Each row comes from the steps of one walk. Every step used is in the known rows, and no mark comes twice. Write the walk behind each row, first mark first.
Known rows
kupi noza: [-0.527  2.049 -0.689 -2.258 -0.430  1.734  0.096  0.264 -1.789  2.469
 -2.450 -0.646 -0.531 -1.653 -0.151  0.661  0.088  1.381  0.400 -1.061
  0.770  0.006  0.401]
fega tebit: [ 0.704 -1.240  0.465 -0.452 -1.100  1.096 -0.093 -0.053  0.052  1.433
 -0.449  0.898 -1.030 -0.568 -0.930  1.566  0.347 -0.439 -0.731 -0.497
  0.987  0.331  2.186]
rizi fega borokoz zivo: [-0.408 -1.959 -0.245  1.217  0.031  0.177  1.293  0.881  0.871 -0.021
 -0.171 -0.837  1.146  1.580 -1.744 -1.066 -0.121 -1.770  0.579  0.708
 -2.163 -0.073 -0.633]
tebit fega rizi: [-0.380  2.918  0.411 -0.262 -0.413 -0.481  0.206 -0.705  0.243  0.626
 -1.913  0.257 -1.445  4.319  0.198 -0.082 -1.216  2.307 -0.876 -1.058
  1.135  0.404 -0.386]
rizi fega borokoz zivo tebit kupi: [-0.287 -3.105 -0.694  1.931  0.316 -0.840  1.582  1.000  3.865 -1.472
  0.266 -1.469  1.082  3.217 -1.076 -0.242  0.604 -2.184 -0.172  0.454
 -1.781  0.080 -1.437]
borokoz fega tebit zivo: [ 0.499 -4.767 -0.039 -0.507  0.686  0.242 -0.695 -0.173  0.984  0.614
  3.789  0.337 -0.791 -3.055 -1.278  0.184  0.226 -1.274 -1.282  1.824
 -0.308 -0.708 -0.763]
fega zivo: [ 0.316  0.321  0.980  1.501  0.382  0.517 -0.120 -0.340 -2.058  0.091
 -0.866  0.323 -0.402 -2.694 -0.356 -0.460 -0.004  0.253  1.504 -0.083
  0.899  0.247  2.650]
rizi fega: [-0.527  0.567 -0.086 -1.117 -2.183  1.993  1.116 -0.108 -1.888  1.502
 -1.490  0.049 -0.170  0.903 -1.063 -0.872  0.216 -1.047 -0.800  0.041
 -0.556 -0.178 -0.036]
tebit zivo borokoz: [ 1.163  2.226 -0.251 -0.987  0.771 -0.960 -1.266 -0.599 -1.630  0.815
 -1.117  0.330 -1.111  3.223  1.598 -1.076 -0.139  0.779  1.268  0.949
 -0.980 -0.558 -1.997]
tebit kupi: [ 0.565 -0.401 -0.384 -0.666  0.077  0.763  1.382 -0.403 -1.311  0.876
 -3.305 -1.096 -1.226 -1.499 -0.868  0.990 -0.273  0.336  0.322 -0.792
 -0.697 -0.175 -0.910]
rizi fega zivo tebit kupi noza: [-1.856 -0.897 -1.171  0.346 -0.378 -0.417  1.016 -0.100  1.662  0.027
  0.124 -1.022  1.248 -1.955  0.139 -1.574  1.679  1.819 -0.477 -0.229
  0.000 -0.997  0.830]
borokoz fega: [-0.029 -1.073  0.478 -0.780 -0.624  1.975  0.387  0.236 -1.308  0.121
  1.721  0.336 -0.077 -3.944 -0.645  1.063 -0.506 -1.294 -0.636  0.343
  0.199  0.651  0.163]
borokoz fega zivo tebit: [-0.222 -1.188  1.406  1.957  0.043  0.684 -0.643  0.349  0.920 -2.428
  4.731  1.442  0.754 -4.381  0.542  0.424  0.488 -1.767 -0.147  0.654
  1.969  0.797  2.967]
tebit zivo: [ 0.828 -0.465  0.041 -0.944  1.075  0.368 -0.278 -0.500 -2.210  1.805
 -1.656 -0.445 -1.955  1.418 -0.490 -0.102 -0.438 -0.035  1.164  0.785
 -0.431 -0.167 -2.234]
borokoz zivo: [ 0.765 -0.394  0.779 -0.307  0.933  0.830 -0.381  0.884 -0.928  0.111
 -0.924 -0.968 -0.086  0.295  0.125  1.492 -1.228 -1.762  1.338 -0.145
  0.041  0.636  0.326]
zivo fega: [ 0.117  0.357  0.460 -0.374 -1.247  0.697 -0.187 -0.465 -3.887 -0.642
 -0.711  1.199  0.527 -4.151 -0.493  0.119  0.694 -0.630  0.300 -0.583
  0.972  0.359  0.061]
borokoz fega rizi: [-0.703  1.691  0.346 -0.137 -1.091  0.549 -0.284 -0.009  1.779 -0.719
  1.727  0.240  0.929  0.495 -1.161  1.337 -1.746 -0.985 -0.927 -0.289
  0.701  0.780  1.359]
tebit fega zivo borokoz: [ 0.381  2.702  0.617  1.544  1.098 -1.281 -0.697 -0.694 -2.089 -0.507
 -0.100  1.616 -0.437  0.159  2.931 -2.282  0.760  3.448  0.716  0.211
  0.515 -0.724  0.740]
noza kupi: [-0.782 -0.702 -0.124 -1.176 -1.857  1.919  1.167  0.404 -1.469  1.739
 -2.989 -0.381 -1.429 -3.178 -0.977  1.221 -1.112  1.492 -0.323 -1.746
  0.499  0.479  0.378]
fega rizi: [-0.084  4.184  0.264 -0.262 -1.326  0.037 -0.201 -0.434  0.692  0.590
 -2.061 -0.142 -0.087  4.339 -0.916  1.025 -1.630  0.219  0.042 -1.131
  0.972  0.867  1.653]
rizi fega tebit kupi: [-0.300 -3.610 -1.101 -0.336 -2.106  0.472  1.846 -0.373  1.056  1.494
 -1.210 -0.686 -0.193 -1.015 -2.239 -0.253  1.004  0.135 -1.947 -0.172
 -1.604 -1.137 -0.054]

Write each row's walk
[-0.181  2.875 -0.427 -0.488  0.352 -2.108 -1.889 -0.647  2.076 -1.080
  3.173  0.192  1.105  3.481  0.949 -0.695 -1.587  0.609 -0.046  1.519
 -0.850 -0.238 -1.604]  tebit zivo borokoz fega rizi
[ 0.610  3.379  0.581  1.590  0.155 -0.899 -1.118 -0.467 -1.577 -0.735
 -0.289  1.330  0.739 -0.292  2.117 -1.034  0.250  1.711  1.523  0.300
  0.136 -0.067  2.535]  fega zivo borokoz
[-1.381 -2.547 -1.923  0.333  1.010 -0.921  1.532  1.267  4.195 -0.289
  0.063 -2.288  1.875  1.498 -0.865 -0.667  1.162 -0.343 -0.003 -0.281
 -1.735 -0.532 -1.837]  rizi fega borokoz zivo tebit kupi noza
[ 0.026  2.990  1.127  0.681  1.039 -1.707 -1.060  0.637  3.160 -1.926
  1.114 -0.228 -0.287  7.906  1.400  0.845 -1.528  0.216 -0.572 -0.802
  1.940  1.206  0.055]  borokoz zivo tebit fega rizi
[ 0.102  1.588  0.173 -0.804 -0.627  0.838 -0.764  0.158 -0.526 -0.719
  2.270  1.268  0.896 -2.272  1.425  0.563 -0.170 -0.630 -0.403  0.563
 -0.499  0.049  0.442]  zivo borokoz fega
[ 0.490 -0.899  0.010 -0.799  0.442 -0.712 -0.845 -0.853 -3.982 -0.125
 -0.277  0.462 -0.576 -2.435 -0.541 -1.286  0.355 -0.474  1.018  0.958
  0.069 -0.468 -2.461]  tebit zivo fega
[-0.634 -0.445 -1.619 -2.217  0.433  0.809  1.136 -0.220 -0.592  2.488
 -3.809 -1.669 -0.654 -2.828 -0.465  0.707  0.228  2.161  0.400 -1.530
 -0.317 -0.659 -1.186]  tebit kupi noza
[-0.409  2.222  0.075  1.186 -1.504 -0.526 -0.359 -0.499 -1.404 -0.530
  0.555  1.196  1.595  0.303  1.233 -2.885  0.724  1.051  0.195  1.023
 -1.307 -0.720  1.947]  rizi fega zivo borokoz
[ 0.373 -1.966  0.342  1.488  2.405 -0.427  0.906  0.614  0.268 -0.005
 -0.870 -0.185 -1.044  1.721  0.006 -0.485  0.085  0.331  0.751 -0.069
 -0.210 -0.038 -2.101]  tebit fega borokoz zivo
[ 0.165 -0.258  1.042  1.565  1.302 -0.022  0.411 -0.700 -2.725  0.281
 -1.089  1.026 -1.421 -1.673  0.888 -1.537  0.414  2.368  0.515 -0.252
  1.287 -0.401  0.681]  tebit fega zivo
[ 0.795 -2.309 -0.175  2.149  2.049 -1.349  1.031  1.089  3.817 -1.875
 -0.463 -1.141  0.192  1.826 -0.604  1.543  0.050 -1.772  0.956 -0.014
 -0.475  0.644 -0.843]  fega borokoz zivo tebit kupi
[-0.497  0.768 -1.052 -1.726  0.076  0.635  0.649  0.245  1.174  0.862
 -1.988 -1.164 -0.507 -0.676  0.535  1.672  0.935  1.356 -0.215 -1.264
  0.913  0.041 -0.562]  zivo tebit kupi noza
[ 0.271 -0.870 -0.838 -0.937 -1.223 -1.046 -1.059 -0.563  0.498  1.250
  1.429  0.789  0.069  2.878  0.305 -2.285  1.170  0.500 -1.181  1.824
 -1.746 -1.401 -1.215]  rizi fega tebit zivo borokoz
[-1.429 -2.550 -0.699  0.685  1.288 -0.194  0.126  0.285  2.133 -1.014
  3.288 -0.760  1.340 -7.139  0.709  0.179  1.096  1.327 -0.195 -0.174
  0.963 -0.436  1.060]  borokoz fega zivo tebit kupi noza
[-0.268 -1.399 -0.083 -0.654 -2.664  1.377  0.635 -0.048  0.054  1.485
  0.334  0.599 -0.008  0.331 -1.664 -0.399  0.754 -1.053 -2.033 -0.023
 -0.093 -0.260  1.714]  rizi fega tebit
[-0.383  4.399 -0.051 -0.133 -1.411 -0.776 -1.258 -0.255  2.159 -1.508
  2.570  0.854  2.015  1.633  1.059  0.327 -1.470  0.235 -0.800  0.072
 -0.070  0.535  1.199]  zivo borokoz fega rizi
[ 0.370 -4.779 -0.290  0.978  0.988 -1.568 -0.361  0.292  0.246 -1.340
  0.976 -0.700  1.635 -4.869 -0.929  0.696  0.535 -1.141  0.052 -0.084
 -0.409 -0.713  0.108]  borokoz zivo fega tebit kupi
[ 0.515  0.050 -0.255 -0.916  1.001 -0.462 -1.386 -0.260 -0.816 -0.254
  2.786  0.395  0.091 -0.906  1.622 -0.873 -0.463 -0.348  0.222  1.893
 -1.367 -0.631 -2.464]  tebit zivo borokoz fega
[ 0.677 -0.390  1.403  0.047  1.624 -0.020 -0.560  0.983  0.437 -1.147
  1.076  0.328 -1.371  3.324  1.853  0.690 -0.283 -0.690 -0.297 -0.182
  1.510  0.874 -0.604]  borokoz zivo tebit fega
[ 0.643 -0.117 -0.036 -0.150 -0.357  0.422  0.772  0.076  0.753 -0.391
 -1.751 -0.152 -1.275  1.061  0.066  2.086  0.418 -0.495 -0.362 -0.822
  0.636  0.728 -0.338]  zivo tebit kupi
[ 0.818  0.365  1.406  0.222  0.572  0.689 -0.898  1.290  1.000 -1.225
  0.884 -0.108 -0.198  2.306  0.970  1.997 -0.587 -2.866  0.601 -0.206
  1.295  1.401  1.126]  borokoz zivo tebit
[-0.229  1.888 -0.226 -0.160  0.068 -2.406 -1.333 -1.137 -1.289 -0.878
 -0.046  0.102  0.579  1.886 -1.289 -1.219 -0.828  0.341  0.569  0.354
  0.427 -0.028 -1.632]  tebit zivo fega rizi
